Each row was made from one small tree. Brackets hold a mark, then the marks that hang from it, in alphabetical order. Every link used is in the known rows. Write each row's tree.
Known rows:
{E {D V Y} {R Q}}: [ 12  -3   1  28  -8  12  15 -12  -1  19   5  -3  -7  15   5 -10   1  -6
   0  -1  10 -18   5 -30  -6  -7  16 -10 -21   1  -8   1   7  -4  25  15
 -14  37]
{Q {R {E {D J}}}}: [  7 -11  -7  -1  11 -19  22  -4  -1  -6  11   1   3  -8  10   1   6  -5
   3  -5   9 -14 -10 -24  -3  -8  -5   5  11   3  -7  -1  -5   0   3  16
 -11  21]
{Y A {D E {J N} V} {T L}}: [-26   7  30  35  11  33   8  13 -26  -9 -28  40  -5  44  13   2 -12   1
 -32  -3 -28 -26  13  -2  38  22  -5 -43   1   8   6  22   6  25  20 -29
 -23  56]
{M A {K J}}: [ 20  -4 -26 -15  -1   2 -20  -5  -4   8   4   5   0  18   6 -12 -16  17
   7  -5   4 -13  10   1  -8  -6 -18   3  -5  35  12   3  23  11 -22  14
 -33   4]
{T {Y A {D E V}}}: [-12   7  24   7  -2  18  -3   0 -14   0 -14  14 -13   8   2 -11  -6   1
 -23  -6 -26 -22  -8  13  15   2   5 -19   6  -9 -12  13  -7   5  11 -24
  -4  33]
{J {D E} G H {K {M A}} N}: [-10 -39  -5 -28  -5  37  -4  40   2   3 -79  -4 -27  43  35 -23 -18 -47
 -14 -12  29   6   9 -51  39 -46 -45 -31 -13 -11   6   9 -12  73 -19  27
  -8   0]
{N J}: [  0 -15  11  -4   7  -6  -9   6   2  10 -12   5 -15   1   9  -7  -7   7
   8 -11  -2   2  -9  -7 -17  13  13  13  16 -14  -2   6  -3  -1   7   6
  -5   6]
{N {J {D E} G {H L} K}}: [-17 -36  18 -18  10  22  -4  21  10   2 -55   6 -23  17  26 -24 -28 -29
 -12 -10  11  10  -9 -22  10  -7 -12  -4  13 -27  -2  12  -7  38   2  13
 -11   4]
{Y D T}: [-15  -2   9  19   2  14   7   2 -18 -15   2  24  15  16  -2   0   2   1
 -11   2 -28  -7  13   8  12  36   4 -22  -8  14   5  13  13  12  11 -20
  -1  17]
{R {E {D {J H N}}} Q}: [ 12  -3 -16  -9  -7 -11  17 -15 -14   6   4   8   0  10  -8 -18   2   3
   6  -8  10 -23   1 -32   3  -5 -23 -15 -19   2   3  -9   8  -1  20  29
  -9  28]
{K J M}: [ 23 -28 -12   5   1  -6 -16  12 -13  15  -1   3  -7  11  15   3  15  22
 -17   3  13 -12 -19   3 -16   8   8   4   6 -24   6  10  -4  -2   1   2
  28  -1]
{Q {R E}}: [  7  -7  -7  -8  12 -21  18   1  -3  -3  14   0   6 -21   9   1   3  -2
  -1  -4  10 -12  -9 -21   1 -12 -11   9  14   1  -3  -2  -4   3  -1   7
  -6  11]
{Q {R {E {D J V}}}}: [  5  -9  -5   2  11 -15  20  -2  -6  -1   9   4   1  -8  11   2   2  -3
   0  -4  14 -15  -9 -24   0 -12  -8   2  13   1 -10   3  -3   2   6  15
 -14  27]
{D J}: [-5 -4 -4  1 11  0  7 -9 -8  6 -8 10  6 22  6  3 -2 15  0 -8  8 -2  4 -5
 -8  1 -4  3  0 -2 -8 11 -3 -3 -1 10 -4  8]
{R E}: [  3   6 -11 -10   1 -14  15  -6 -10   3   8   1  -4  -4  -4  -8   6   2
   6   0   4 -14  -8 -16   2 -10 -16   2   1   4   3 -10   5   3   8  13
  -6  12]
{R {E D}}: [  6   2  -9  -2  -7 -11  17  -9  -3  -4   9  -3 -11   3  -5  -8  12  -9
  12   3  -1 -16 -11 -18   0  -5  -6  -4  -3   8   2 -15   5  -1  15  21
 -11  23]
{R {E {D J V Y}} Q}: [  8   6  -8   2  -1  -7  14 -17 -22  20   9  14   1  18  -6 -17  -3  14
  -1 -10  12 -23   5 -32   0 -15 -20  -9 -18  -2  -7   0  10  -5  20  26
 -16  42]
{G {J K}}: [-11  -9   5   9   9  12   4   3 -12  -2 -24   9 -23   4 -11  -5 -15   1
  -5  -3  15  10   9  -7   5  -4  -1 -10   2   6  -1   9  -1 -13  -8  -2
 -10 -10]
{T L Y}: [  0   4  13 -24   1  -3  14  -7  13 -17  -3  12  -4  -2  -1  -1   3 -10
 -26   3 -12 -33 -25  36   6 -16   9  -9   5 -11  -2 -14 -13 -15   8 -10
  19   5]
{A {M {K {J G N}}} {Y D T}}: [-12 -18  -5 -14   3  43  -9  -4 -27  -5  -4  13 -19  20   2   1 -12   2
   6 -26 -41 -23   7  -9 -16  18  -5 -12 -24 -23   5   8  10   6  -9   5
   6   2]
{A {M {K {J N}}} Y}: [ -1 -13 -10 -24   1  31 -17  -9 -16   6   1  -5 -25  10   2   3 -15   6
  13 -29 -20 -21  -3 -10 -28  -8  -3   5 -16 -30   3   0   1  -8 -15  17
   8  -8]
{D {E {R Q}} Y}: [  2   4   9   9   9   8   9  -7 -11  34  -5  -9   1  30  16 -16 -11  13
 -12   4  11  -4  13 -38  -5 -32  -1   8 -14  -5  -3  10  -6  19  10   4
 -10  23]
{J {D {Y A T}} G {H L} N}: [-33  -8  13  -4  -2  40  11  32  10  -9 -67   7  -5  30  22 -19  -9 -34
 -25 -25  -3   1  16 -26  49 -22 -34 -37 -17 -12   2  -2 -12  62   0   9
 -20   5]
{T {L {H {J K N}}}}: [ -7  -8   8 -18   2  -3  -7   4   3 -11  -4  22  -7  20  -7  -2  -2  -9
 -33   0   5 -20 -13  14   8  -9   5 -14  -2  -7  26 -15   0  -6  -3 -10
  11   0]
{H {J D G K} {L {T Y}}}: [-24 -20  15 -14  34  14  -8   4   0  -3 -29  19  -5  17  -8  -7 -21 -22
 -46  -8  14 -13   2  22  19   0  -2 -24  -8 -21  12 -15  20  -1  -5 -15
  -9   1]
{D V}: [ -7   6   6  10   2  13  -6   4 -13  13  -6   7  -4   2   2   2 -10   5
  -8   0  15  -5   4   1   9 -10  -6 -10   5  -6  -7  12   5   4   7  -1
  -9  17]
{N {J D H K}}: [-13 -30  15 -18  -2   9  -5  17   8   2 -44   7 -12  11  20 -20 -17 -14
   1 -23  11   6  -9 -10  -3  -4   1   4  17 -15  -1  12  -9  19  -3  15
  -3   0]
{J {D V} K}: [-17 -11  10  -4   3  23  -6  12  -4   2 -42  10  -9  16  14  -6 -17 -21
  -7 -12  29   4   3  -9  16 -26 -12 -13   8  -6  -3  14   1  14 -12   3
  -8  12]
{K J}: [  8 -16  -1  -4  -1  -6  -2   5  -8  11  -9   5  -4  -2  10  -2  12  23
  -2   4   6  -5  -9   6 -11   5   4   5   6  -9  11   4  -4   0  -1  -3
  10   2]
{T L {Y A {D E}}}: [ -6   6  24  -6  -3  12   8   1   7 -21  -9  19 -12  13   3  -8   0 -15
 -32   2 -35 -38 -26  30  17  -2  10 -21   6  -9   0  -2 -10  -3  13 -27
   6  25]
{T {Y A D}}: [ -8   4  17   2  -6   8   0  -2  -3 -12  -7  14  -8  -1  -2  -9   4  -3
 -17 -13 -36 -22 -12  19  10  14  11 -14   1  -5  -8   2  -7  -5   4 -23
   3  18]
{Y A {D V} {T L}}: [-18   9  28  35  -1  27   8  16 -13 -23  -7  39   0  13   1   3  -6 -10
 -30  -3 -44 -25   4  19  38  39   6 -38   2  11   7  13  14  10  16 -38
 -13  38]
{M {K {J {D {E R} V} G N}}}: [  8 -15 -13 -13   5  22 -10   3 -10  17 -40   5 -14  27  16 -16  -6   1
   3  -4  37 -11   7 -14  -1 -14 -19 -10  -1   7  13   9   8  25  -7  19
 -21  10]
{T {L {H J}}}: [ -2  -2   6 -15   0  -5  -4   1   5 -11   8  21   0  18 -10  -3   0  -1
 -31   4  -2 -19 -14  20   1  -1   7  -9   3  -7  21 -11   2 -10   2 -11
  12  -1]
{H {J {D {E R}} G K N}}: [-23 -22   6 -13  23  17   3  16   1  16 -51   5 -24  33  15  -7  -6 -21
   1  -9  26   2  12 -32  14 -19  -5 -18 -13 -10  16  -8   6  17 -15   5
 -11   4]
{A Y}: [ -3  -3   3  -3  -8  13   3  -2  -6   4   8  -8 -13  -6  -3   7  -4   1
  -1 -14 -24  -5   3  -4 -11  -7   1  12  -4 -16 -12   6  -5  -9  -7   0
   2  -7]
{A {M {K J}} Y}: [  1 -12 -10 -22   1  30 -15 -12 -14   4   8  -4 -22   8   0   2 -17   9
  11 -27 -24 -19  -5  -5 -31  -3  -1   9 -13 -30  -1   3   3 -11 -15  15
   9  -9]

Which tree is each row?
[-10   6  19  25  -8  22  -3   2  -1   4  -8   3 -18  23   5  -3  -3  -9
  -2 -13 -15  -9   1 -12   5  -7  13 -14 -10  -7 -11   0  -3   3  10   8
 -18  37]
{E {D V {Y {A M}}}}
[  0  -3   3  -2  -4  17 -11   4   0  -7  -9   6 -15   2   5  -8 -12  -2
   1 -21 -23 -12  -5  -1   4  17   0 -10  -3  -7   9  -4   2   5  -9  -2
  -4   4]
{Y {A {M {K {J H}}}}}
[-16  -9   6  14   6  26  -8  21 -12   6 -54   8 -30  33   3  -9  -9  -4
  -9 -25  24   5  13 -26  13 -26  -8 -21  -2  -3  -2  13 -11   4 -13   5
 -15  -3]
{G {J {D {Y A}} {K M} N}}
[ -8 -13  -7   6   6  23 -10  19 -10   1 -46   4 -29  29   1  -8 -12  -5
   1 -15  28   5  13 -25   9 -23 -14 -23  -1   6   0  14  -3   4 -12  10
 -16  -7]
{G {J D {K {M A}} N}}
[ -8 -18  19 -16   4   9   1  20   6   7 -39  18 -15  25  16 -21  -5  -2
  -5 -17  -3   5  -1 -18  -4   3  -2   4  14 -19  -2  11 -10  24   3   7
  -7   8]
{N {J {D {Y {T {L H}}}} G}}
[-24 -24   5 -23 -12  25  -1  23   4  -8 -66   1  -6  21  21 -16  -9 -36
  -6 -24  30   1   5 -19  29 -37 -23 -25  -7  -2  11   0 -14  40 -15  18
  -2  -5]
{J D H K N}
[ 14 -23  -9   3  -2   4 -16  19  -9  20 -18   3  -2  32  24  -5  17  23
 -15 -10  19  -9 -14  -4 -16 -11   3   5   7 -26   0  19  -9   8  -3   8
  22   3]
{K {J {D Y}} M}
[-10 -39  16 -21   3   6   2  17   4   3 -42  11 -24  -2  18 -19 -18 -22
  -4 -14   2   9  -8 -17   5   7  -2   4   7 -21   0   3  -8  25  -5  13
  -1  -5]
{N {J G H K}}
[-24 -22  17   0  22  33   5   5 -30  21 -47  19  -9  37  18 -12 -41  -9
 -45   8  36  -2  11 -18  29 -26 -35 -22   0 -20  -8  26   0  45   8  10
 -21  32]
{D E {J G {H {L T}} K} V}
[ -7   5  17 -12  -3  15   5   0  11 -30  -3  21 -14   7  -1  -4   2 -18
 -23 -10 -45 -43 -32  33  10   6  15 -23  -1 -19   1 -10  -8 -12  10 -23
  17  18]
{T L {Y {A M} D}}
[  2   1  15 -31  -6  -6   3  -8   5 -18   1  20  -4   5 -10 -10   3  -2
 -43   3 -12 -32 -26  35   4 -13   6 -10   7 -13   6 -11 -16 -11   7 -16
  25   5]
{T {L H} Y}
[ 18 -37 -24 -17 -13  15 -11  39   0  13 -41  -2 -15  30  30 -14  12   3
  -5 -10  16 -10  -6 -24   8 -16 -28 -16  -4 -15   8  13  -6  44  -9  22
   7  -4]
{K {J D G H N} {M A}}
[-21   8  15  12  19  14   8  -9 -19   9 -15  25   8  43  12  -2 -16  23
 -14 -33 -22  -8  21 -15   4   6  -1  -3 -14   1  -9   8  -5   9 -10   3
 -15  24]
{D J {Y {A {M K}} T}}
[-20  -5  18  -3   1  24  -1  -3 -15  -8 -20  23 -11  13   5 -10 -12  -4
 -21 -24 -28 -28 -13  13  11   6   4 -23  -3 -20 -13  10  -8   1   3 -13
   7  27]
{T {Y {A M} {D {J H K} V}}}
[-17   3   9  10  20  22  -5   1 -32  34 -36   8 -11  45  18   1 -19  19
 -10   1  37  -7  16 -29   9 -33 -22 -16   3  -9  -8  26  -7  25  12  13
 -23  42]
{D E {J N} V}
[  8  -6  -5   7  18   4  16 -16 -15  26  -7  -1   1  33  14  -8 -13  19
  -2   9  20  -7   9 -35 -11  -8  -7   2  -4  -2  -5  19  -1   8  14  10
  -8  25]
{D {E {R Q}} J}
[ -6   9  16   5  11  17   6   1   1 -27  -3  23  -8   6   0   4 -18 -10
 -15 -13 -41 -22   4  11  22  32   5 -23  -4   7  15 -12   8   1  -2 -18
  -3  14]
{Y {A {M K}} {T L}}
[-25 -14   6 -18  -6  37   4  30   6   0 -65   2   0  34  14 -25  -5 -32
 -27 -21  21  -2  14 -18  36 -36 -39 -32 -17 -17   4  -1 -10  62   3  20
 -19  -2]
{J {D Y} G {H {L T}} N}
[-20  -3   3   0  -2  29   2  13  -7  -5 -46   3 -11  18 -12 -18 -11   1
 -17 -13  23  -5  11   5  16 -18 -19 -33   3   0   0  11  -7  10  10   7
 -17  -9]
{G {J D {H {L {T Y}}} N}}
[  9   6 -17 -10  -2  15 -10 -10  -8   0  15   3  -1  15  -3  -4 -29   6
   2 -16 -25 -13  27  -4  -1  -4 -20   2 -12  36  -2   5  24   7 -24  11
 -37   1]
{M {A {Y T}} K}
[ 11   0 -26  -6  -3  24 -12 -13  -9   7  14   0  -5  36   4 -10 -26   4
   8 -14 -18 -20  18 -16 -14 -10 -19   3 -14  31  -5  16  25  11 -18  17
 -43  10]
{M {A {Y {D {E R} J}}} K}
[-15 -36  10 -18   5  20   7  13   0 -16 -37  12  -7  -5   4 -16 -26 -46
 -44   1  10   2  -1   1  37  -4 -25 -22 -14 -15  10  -9   3  38  -7   1
  -2 -11]
{J G {H {L T}} K}
[-19 -14   4   7   9  21  -7   1 -22   4 -25  15  -4  47  14  -6  -7  -5
  -7  -2   5  -7   3 -19   4  -5  -8 -17 -10  -2   3  20   1  21   4   0
 -12  26]
{Y {D E {J K N}}}
[ 20 -36 -21 -10  -7  14 -12  31   0   7 -22   2  -4  24  21 -16   1   3
 -27  -1  10 -13 -10  -2   7  -3 -25 -13   1 -18   5  15   5  37  -2  12
   6  -4]
{K {J D G {H {L T}}} {M A}}
[-13 -16   3 -22 -14  33  19  26  11   0 -53  -6  -4  26  19 -28  -7 -24
  -2   0  12  13   8 -24  23 -23 -35 -16   3 -11  -6  19 -12  57   1  18
  -7  -3]
{J {D E} G H}
[-12 -16   5   0  22   9  -8   5  -6  26 -20   7  -3  43  13  -8 -13   1
 -17 -15  24  -5   8 -21  -3 -20   9  -5 -10 -15   6   4  10  -2 -11   2
   1   8]
{H {J {D {E {R Q}} Y} {K M}}}
[ 16   5 -11  -1  -7  -9  10 -14 -16  10  15   8  -5  -2 -13 -16  -2   2
   4   0   9 -22  -1 -25   4  -5 -19 -14 -13   0   0  -6  16  -7  23  19
 -11  35]
{R {E {D V}} Q}
[ 20 -10 -19   4  -4   5 -16   9  -4   7  20  -8 -11  14   6   6  -6   4
  -9  -8 -15 -12  -2 -13  -8  -6  -5   4  -5  -7 -11   9   6   0  -9   8
   3  -3]
{K {M {A Y}}}
[-10 -13   8 -13   4  -7 -19  -2 -15   5   1  21  -3  18 -13 -10  -7   9
 -31  -7   6   0   3   1  -2   7   6  -5  -3  -5  21  -4   5  -5 -13 -13
   9  -2]
{L {H {J K}}}
[  0  -5   4   6  11 -13  23   0  -9  -1  10   6   5 -10  11   1   2  -3
  -7  -5   6 -14  -1 -24   7 -13  -5   0   9   5  -8   0  -3   8   6   9
 -14  29]
{Q {R {E {D V {Y T}}}}}
[-22  -3   2 -10 -18  32  -3  26  -1   5 -54  -1   0  24  16 -15  -4 -14
  -1 -21  31  -6  10 -12  25 -36 -28 -30   2  -6   1  13 -11  41   5  21
 -12   8]
{J {D V} H N}
[-15  -3   7   8  31   0 -17  -5  -7   4  13  12  10  12 -18   4 -16   4
 -40   0   7 -16   3  30   5  15   9 -15  -7 -11  18 -15  28 -17   9 -16
 -13   3]
{H J {L T}}
[-22   9   8   1  -2  27 -10  20  -8  20 -49   2  -5  37  18  -8   1  -2
   2 -25  30  -4  15 -24  14 -48 -18 -18  -4  -8  -4  11 -11  28  -1  15
 -20  21]
{J {D V Y} N}
[-21  -7  16  -6   2  22  -5  12   4  -1 -42   7 -11  26  19 -12 -14 -21
  -5 -29   1   5   3 -20  12 -27  -4  -5  -4 -10  -2   4  -9  16 -22   1
  -6   8]
{J {D {Y {A M}}} K}
[  5  -8  -2  -1   7 -17  20  -1   0  -3  13  -1   3  -9  11  -1   7  -7
  -1  -6   6 -13  -9 -25  -1 -16  -4   7   8   3  -7  -4  -7   4   2  13
 -12  20]
{Q {R {E {D Y}}}}
[  4  -2  12  35  -7   7  27  -6  10  -1   0  -5 -11  14  10  -4  11 -14
   1  -3 -22 -12   5 -23   1  15  30  -7 -15  17  -2 -11  -1   2  17   3
 -15  31]
{E {D {Y A T}} R}
[  0 -39   9 -14  10  10 -10  23   6   6 -47   9 -30  16  23 -14 -11 -21
   1 -18  13   9 -11 -25  -5   4   0   5  14 -27  -5  12  -6  18  -7  14
   1   0]
{N {J D G {K M}}}
